Each row comes from the steps of one walk. Every step used is in the known rows, and no mark comes twice. Write the walk behind each row, first mark first.
Known rows
zopid-lari-kufom-garop-pelogon: [ 17  -8  -4   4   4   7 -16 -17  14  23 -23  -3 -19 -16  13  19  24 -29
 -19  11  15  12  13   7  -6  11 -18   0  -8   5 -15  15  19  11  -9   7
  13   7   5  -1  -3   7   5  -8  -8]
zevu-tegupe-garop-pelogon-lari-kufom-manu: [ -1  -8  -6  21  12 -15 -20  -1  18   3   2  -6   0 -18  12  -4   1 -22
 -22   5   5 -20 -22  -7 -11   8  -4 -15  -9  20 -10  19  19   7   1  16
 -10  27  -8  22   7  -1  -3 -21 -10]
kizup-zevu-tegupe-lari-kufom-garop-pelogon-nureb-sudev: [ 29 -13  -9  -4   8   1 -12  13  11  -7   3  -4 -15   1  10   4   4 -20
 -14   0   8 -21  33  -1   3  11   2 -25  10  32 -14  -7  15  15   4  25
  16  55   0   0 -17  -1 -12  -5   1]
kizup-garop-pelogon: [  0 -13  -5   7  -2   6  -5 -18  -5  -2  -7  -3   0  -4   3  12   0 -13
 -13   7 -10 -11  16 -11  -3  -3 -33   2   9 -14   2 -17   8   9  -6   5
  -5 -16  11  -6  -6  -2  12   3  10]
pelogon-nureb-leni: [ 21 -13 -16   6  -3  -8 -22 -14 -13  14  -4 -14   1   6  14  -7 -31  14
   2   8   8  19  -4  -8   8  -3   2   7   2   5 -17  -4  16   3   2  13
   3  26  35 -16 -25   0   6  15  -1]
kufom-lari: [  8  -8  -9  11   1   5 -17 -14 -27  12 -13  -3   6 -15  31   9  14  -7
  -5  13  20   7  -4  -4   3   6  -5  12  10 -15  -9   4  11   4   8  12
 -13 -37  32  -6 -18   1  12  20   3]
pelogon-lari-kufom-manu: [ 21  -5 -10  10  -3 -15 -17  -7  -4  10 -13 -10   1 -12  15  -4   0  -7
 -19  12  32  -6 -18 -10   0   4   9   4   9  -9 -13  21  19   2   7  23
  -8  20  22  10 -16  -9  13   5 -21]
kizup-bogin: [  0 -13  -4  -3  -7  20   4 -10  -9  -1 -17 -10   6 -14   9   8  17  -7
  -3  12  19  21  16  -9   6  -4 -24  10  22 -23   7 -19  23   7   4   5
  -1 -35  29  -6  -7  -5  15  -8   6]
pelogon-nureb-lari: [ 21 -13 -14  -2  -5  -4 -11 -17 -15  23  -3  -6  -2  14  29  -3 -24   7
   8  10  16  -4   8  -7   0  -3   6   5  16   5 -16  11   6   3  10  20
  -5  13  33 -15 -32  -5   7  27  -3]
nureb-kufom-garop-zevu-tegupe: [ 24   1   6   7   5   5  -6   1  27  30   1  -3   6 -10   6  15  -7  -6
  -6   4  -8   3  -1 -13 -10   1  25   3   2   7  -2  -8  17  15  -1  -8
  -5 -13  -3 -20   0   9 -18   3   6]
bogin-zopid: [  0  -7  -7  14   1  15 -17 -15  -1   8 -13 -10  18   3  -8   4  -3  13
   3  18   9 -62   5 -17   2   0   1  21   1 -20  -4 -26  11   5  -2   0
  -9   3  12 -13 -10 -13   8  23  18]
tegupe-garop-kufom: [-10  -5  -8 -19   7  13 -13 -12  11  -3 -13  -6  17   2  -3  -3  -8   2
 -14   2 -19  21  23  -2  -8   3 -15   0  10  -3   5   1  24  11  -1  -4
  -4 -28  15  -2  11  -1   0  -1  -7]
zopid-kufom: [  6  -4  -5 -13  -3  13  -6  -9  17  15  -9   3 -15 -11  -1   7   5  13
   1   8   6  17   4   0  -2   1  -6  13  15 -30 -10 -24  21  10   2   4
   1   2  20  -7  -4   4   9  -1  -4]
tegupe-lari-kufom-garop-zevu: [ 19  -4 -11 -18   4   4  -8  -1  -3   4 -14  -9   0 -12  -1  12  14 -13
 -16   5  19  51  29   1  -5  10   2   8   8  20 -10  -7  16  17 -10  18
  15  11  -7  -1  -6   2   1  -3  -7]
tegupe-lari: [-10 -15 -14  -7   2  15  -6  -5 -17   8  -8  -6   8  -2   4   4  -6  -2
  -4  15  15  19  15  -1   2   3  -8  11  16   1  -6 -18  10  14   6  21
  -3   3  12  -2 -20  -1  15  15  -2]
zevu-tegupe-garop-pelogon-nureb: [-14 -13 -14   6  15  -3 -17  -2  14  -3  13  -9  -6  -6  31  -4  -7   3
  -5   1 -19 -22   2  -4 -10   2 -13 -10  -9  22  -5 -11  16   5  -7   5
  -7  13  -2  -2   5  -5  -7 -26   8]
lari-kufom-garop-pelogon: [ 14  -5  -5  14   8  -2 -16 -12  19   9 -14  -9  -6  -5  -1  21  23 -16
 -21  13   5 -28  13  -4  -4   7  -8   1 -18  11  -3  15  25  12 -15   4
   8 -10  13  -3   5   9   2 -16  -1]
kizup-bogin-zopid-kufom-lari: [ 22   6  -5  -9  -7  23   1  -7 -16   2 -26  -3  -4 -27  -5   7  19   0
   7  18  23  15   8 -11  18   7 -24  12  31 -44 -10 -18  12   3  13  -3
  -4 -23  12  11  -1 -10  10  21  16]
pelogon-nureb: [ 11 -10 -17  -4  -1   0 -15  -8  -8   5  -1 -11  -5   2  33  -7  -8  17
  -3   7   7  -2   7  -4   2  -2   0   9   7  -7  -8  -8  15   2   1  13
  -5  13  29 -14 -18 -10   8  -1  -4]
zevu-tegupe-garop: [-22 -15   0   3  12  13 -12  -6  10  11   6 -10  15   3   8   3  -4   8
  -6   2  -6  -6  -3 -13 -13   2  -3   4 -13   7   0 -27  17  11   5   3
  -7 -27   6  -6   2   0  -2 -11   6]
garop-zevu-tegupe: [ -3 -11   1  17   5   8  -6  -2  22   6   5   1  -8 -20  27   5   5  -5
   2   1   9  -7  -4  -4 -11  -3   8  15  16  -3  -4 -35  25   5 -12   5
  -8   5   3 -20  -7   5  -4 -13  15]
pelogon-lari-kufom-garop: [ 21  -7 -10  -9   2  -3 -22 -10 -10  18 -14 -18   7   8  10   5   0   7
 -16  20  25  -2  -2  -5  -1   8  12   6  -8  -5  -9  14  13   6   9  14
   5   4  17   4  -7  -5   2  -3  -9]
tegupe-garop-zevu: [ -8  -9 -10 -21   3   7 -17 -14  -8   5  -4  -5   7 -21  12   2  15  -9
  -4  -8 -12  45  19  -6 -14   1 -11   9  11  -3  -5 -27  15  13 -12   4
   0 -28   4 -14   2  -7   0  -9   5]
kizup-zevu-tegupe-lari-kufom: [ -8 -15  -4  -6   1  10   4  12  15 -23  -4  -9  -4  -9  -1   3  12   6
 -15   0  30  -5  25   3   5   7  -4   4  18   7 -16 -33  31   7   9  24
  12  16   5   1 -22   3   6 -12  -9]
kizup-lari-kufom: [ 11 -16   2  -5  -5  -1   1 -15  19  -8 -17  -6  -4  -8 -15   0   9   9
 -16  16  21 -26  18   1   6   7  -8  15  -6 -12 -17   6  26   6   7  22
   4 -32  25   0 -20   6  20  -4 -18]
tegupe-garop-pelogon-lari-kufom-manu: [  5  -5 -16   3   6 -17 -24 -10  -4   2  -9  -8   3 -20   6  -3   8 -26
 -24   2   4   4  -9  -6  -8   9 -14 -11   0   9 -12  28  14   9  -3  18
  -5  13   4  21   5  -8   5  -9 -18]
bogin-zopid-guzanuk: [-12  -4  -3   5  -1   5 -10 -19  20  -5 -13  -3  10  -5   4   9  -9   9
  16  14  -2 -51   2 -11   1   0 -13  21  13 -15  -6 -35   6   4  -7  -2
  -6  25  -3 -13  -8  -8  11  23  24]
nureb-bogin: [  4 -14   1  16   0   5  -5 -12  -1  30 -12   4  15   7   5  10  -6 -19
  10  26  11  10  -2  -2   1   3  -1  16  14 -17  -4  16  25  16   3   6
 -15 -26  28 -14 -19   5   3   5  -3]
zevu-tegupe-garop-pelogon-lari: [-27 -17 -11   8  15   4 -18  -5  -1   7  10  -7   1 -11  20  -3  -7  -9
  -3  10  -5 -22 -13   0 -11   6  -9  -6   1   7  -6  -9  10   5   2  10
 -13  13  -6   6   5  -1  -7 -16  15]
garop-kufom: [  2  -6  -4   4   1  13  -6 -10  20  -5 -14   0   4  -1   4   0  -7   0
  -9  12  -1  -9  18   0  -3   0  -7   9  22 -15   3   3  31   5  -4   0
  -7  -6  26  -8  -2   4   6   3  -3]
nureb-bogin-zopid-kufom-garop: [ 26   5   7   6   0  14 -10 -10   6  47 -20   5  13  15 -27  18 -12  -2
  16  33  -2  -1   0 -15   6   7   5  15   7 -30  -7  -2   8  20   3 -16
  -8   5   0  -3   7  -8 -13  27  14]
lari-kufom: [  9  -9  -8  -1   0   0  -9 -11  26  -2 -14 -10   0  -3  -7   6  10   6
 -14  10  20 -17   9  -4  -1   5   1  15  -8  -6 -10   0  34   7  -3  15
   6 -19  26  -8 -16   7  15 -15 -13]

Write each row's walk
[ 13  -7  -9 -13   5   7 -10  -2  -8  11 -16 -13  11   9 -11  14   2   0
 -20  16  22  23  23  -5   1  10   0   5 -11  18  -5   3  14  18   5  18
  12  -2   5   6 -10   2   8   3 -14]
tegupe-lari-kufom-garop
[  4 -13   5   6  -1   4   1  -5   7  -2   3  -3  -4  -8  17   6  -7  -1
  -5  -3  -5   9   4 -14  -9  -6  -7   9  17  -7   0 -45  12   5  -6   4
  -4  -8  -4 -14  -6  -2  -1  -8  15]
kizup-garop-zevu-tegupe
[ 22   0  -3   9   4   6 -12 -11  13  31 -10  -4   7  -8  -8  20   1 -18
 -12  12 -16 -16  11  -9  -3   2   0  -5  -7   3   0  19  14  19  -2  -6
  -5 -21  13 -12   1   9  -6  12   1]
nureb-kufom-garop-pelogon
[  3 -12  -8   1   6   5   3   8  31 -13  -2  -2 -12 -17   3   2   3  -5
  -9   5  24  13  12   4  -3   9   7  11  14  23 -15 -21  33  10  -8  23
   8  24 -15  -1 -17  14   2 -23  -3]
garop-zevu-tegupe-lari-kufom
[ 27  -8  -2  16   2  -5 -10 -20  10  27 -15  -2   2   8  -4  24   8 -28
 -11  15  17 -30  14  -7  -5   6  -4  -4  -9  23 -12  35  16  13  -4  11
   7  -3  15  -4  -9  14   2  11  -1]
nureb-lari-kufom-garop-pelogon
[ 32   5  -6  -5   5   7   0  15   4  28  -1   5  -8   5   2   1 -33  -2
  24  24   0  41   6  -3   6  11  15   5  29   5 -18 -18   3  18   2  -2
  -3  73 -38   4   1 -10 -28  15  17]
pelogon-nureb-bogin-zopid-kufom-garop-zevu-tegupe-lari
[ 20   1 -26 -18   8 -13 -21  -9 -13   8  -4  -8   1 -21  20  -4  -5  -7
 -12   1 -24  23  10  -1   4  11 -12 -15   3  13 -18  38   9  11   9   8
  -9 -33  10   3  -8   0  -2  11 -12]
tegupe-garop-pelogon-nureb-kufom-lari
[ 13  -3 -16  -1  14 -11 -15   1   7   6   7  -8  -3 -18  28  -3 -15  -3
 -11   2 -21   0  -4  -3   1  12  -2 -19  -7  24 -15  26  14   9  11   6
 -13 -21  -1   3  -8   5 -11  -1  -6]
zevu-tegupe-garop-pelogon-nureb-kufom-lari
[ 33 -10 -12  12   7  -2 -28 -11  -5  31  -2  -2  -6   5  24   7  -3 -21
  -3   9 -10 -27  11 -10  -7   2   2 -13  -3   9   0  17   3  14  -8  10
  -3  22  23 -15  -9  -4  -6  11  11]
kufom-garop-pelogon-nureb-sudev
[ 18   1  -7  -8  -2   8 -11  -8  -6  16 -15   5 -16 -23  17   9  12   3
   0   9  15  36  -3   1   4   8  -8  11  20 -31 -17  -5  13   7  10   7
  -6 -21  24   3  -9   4  10  13  -4]
zopid-kufom-lari
[ 12 -13 -15  -7  -2  -7  -8 -13  -1 -10 -11 -11  -9  -3  -2  -1  -6  -4
 -20  13   7 -15   7  -1   2   6 -21   0  12 -10 -12   8  16   2   2  19
   4   9   3  11 -13  -1  13 -13  -4]
kizup-garop-pelogon-lari-kufom
[  4 -10 -11  14   6   3 -24 -13 -28  26  -6  -9   1  -8  28  12   5 -17
  -6  20   8 -20  -4  -2  -5   3  -5  -1   8  -8  -4   4   1   6  -1   7
 -10  21  10  -1   2  -7  -4   8  14]
kufom-garop-pelogon-lari
[ 25  -1  -8   0  -2   1 -11 -10  -7  22 -15  -5   9 -14   7   9  -1  -4
  -8  13   6   9  -2  -6   8   8   7   6   9 -14 -13  25  16  10  17   9
 -14 -53  29  -8 -25   8   8  31 -11]
nureb-kufom-lari
[  9 -14  -5 -12   1   3  11   6  17 -19  -1  -7  -7  -4  -7   2 -11  -2
 -16   1  11  32  19  -6  -2   6  -8   5  16  18 -10 -33  21  11  -1  22
  10   9 -22   5 -17   7   7 -17  -5]
kizup-garop-zevu-tegupe-lari-kufom
[ 24  -4  -8  26  16  -4  -6  10  19   8  -4  -5   7  20  -9   7 -27 -13
   3  39   9 -45   6  -4  11  17   7  -4  -9  37 -13  25  17  16  -2   8
  -2  58 -28  12  -8  -2 -16   0   7]
zevu-tegupe-lari-kufom-garop-pelogon-nureb-bogin-zopid
[ 19   6  -8   1  -1  12 -15 -11  -5  14 -19   0  -4 -16  -3   6   6  12
   7  17  15 -16  -4 -10   9  10  -3  17  16 -36 -18 -18   7   4   9  -1
  -8  -4   8   3  -6  -6   7  35  11]
bogin-zopid-kufom-lari
[ 18  -4   5  12   8   0 -10  -1  34   9  -3  -7  -5  -7  14  15  15  -3
 -14   3  14  -5   1  -8 -11   5  17   7 -10  17  -5 -11  28   9 -13   3
   8   0  -5 -11   4   8 -11 -24   3]
lari-kufom-garop-zevu-tegupe
[ -8 -12 -20 -17   8  -6 -22 -13   6  -5  -7 -12  -2 -12  -2  -3   6  -6
 -16   8   3  -8   6   5  -5  12 -14  -3  -3   5 -15  15  23   8  -1  18
   4   2   3  12  -2   1   6 -24  -8]
tegupe-garop-pelogon-lari-kufom
[-18  -9   2   0  14  14  -6  -3  33  -6  -1  -4  13   7   2  -3 -16   5
 -10   5 -17  -9   9  -5 -11   3  -6  -3   2   7   7 -10  28   9   1  -6
  -9 -18   5   0  14   5  -7 -10   0]
zevu-tegupe-garop-kufom
[ 39  -4   1  16   3 -14  -4 -13   8   9 -21  -4   4   8 -16   3 -10 -12
  -1  40   3 -55  18  -2  17  14  -7   4  -9   2 -20  43  12  11  -3   4
  -4   9  -1   7  -6  -8  -5   9   1]
kizup-lari-kufom-garop-pelogon-nureb-bogin-zopid
[ -9 -15  -7   7   6  14   0   8   5   1   4   0  -8 -21  19   3  -4 -10
   3   6  15  21   8   2  -6   3   3  11  26  14  -8 -38  17  10  -5  18
  -4  25 -12  -8 -14   7  -1  -4  12]
garop-zevu-tegupe-lari
[ 19  -5  -2   0   4   2 -15 -11  10  15 -16 -15   9   8  -1  16  13   3
 -19  12  16  -9  10 -11  -5   6   5   9 -21   3  -3   5  22  12  -2   6
   8 -23  22  -6  -2   3   5  -6 -10]
lari-kufom-garop
[-14 -15 -13   0  14  -4 -17  -2  26  -7   3 -10  -5  -8   4  -4  -2  -2
 -13   9   4 -32  -7   4  -8  12  -5  -6 -11  18 -13   6  27   6   1  16
  -1  13  -9  14   2   8  -3 -36  -1]
zevu-tegupe-garop-pelogon-lari-kufom
[  1 -10  -1   8  10  16  -7   6 -12  16   2  -3   3 -11  24  14   0 -14
  -4   8  10  33  10  -5  -9   3   6   6  12  22  -1 -35   4  15  -4   8
  -2  21 -15  -6   1   1 -11   7  16]
kufom-garop-zevu-tegupe-lari
[  6 -10  -1   5  12   7  -4   7  16  10  -4 -12   8  12  -3  13  -3   2
 -18  19  24  -3   8  -7  -2  10  10   2 -19  28  -4  -7  19  15   6  15
   8  10  -5   7  -7   9   0  -6  -7]
zevu-tegupe-lari-kufom-garop
[ 39   6 -12  -1  -3  -2 -12  -5 -11  23 -16   5  -5  -1  11  -2 -19   6
  21  30  11  12  -7  -2  18  14   2  13  27 -29 -26  21  10   7  12   1
 -15  10  10   5 -17 -12  -4  30   5]
pelogon-nureb-bogin-zopid-kufom-lari
[ 39   2 -12 -15   0  -5 -16  -5  -3  32  -5 -17   9  11  13   3 -20  17
 -11  10 -10   9  10 -13   3   1  17  -3  -5   3  -5  17   7  13  11   1
  -1  -3  21 -14  -9  -7  -6  18 -13]
pelogon-nureb-kufom-garop
[ 32  -1 -13 -15   6   0  -4  14   2  19   8 -10  -3  -3  21  -1 -28   4
  -4   4  -6  44  15  -3  -1   5  24  -7  14  30 -11  -6   6  16   7   9
   1  34 -19  -8 -11   0 -18  10  -5]
pelogon-nureb-kufom-garop-zevu-tegupe-lari
[ 23  -3 -20  -3   0  -6 -10  -6  23   7  -1  -6 -12 -11  10  -3 -15   1
  -6   9 -17 -23  12   1   4   1  -1  -5   9   1 -12  21  23   8  -3   8
  -4  12  17 -13 -17   4   3  -3  -9]
garop-pelogon-nureb-kufom
[  4 -18 -13   8  15   0 -22  -3  20  13  13  -2  -7   3  16  -7 -14 -12
   2   0 -23 -36   2  -8 -12   5   0 -19  -9  24  -3  -2  12  14  -2  12
  -6  17   7  -8  -8   1  -9 -13  12]
zevu-tegupe-garop-pelogon-nureb-sudev
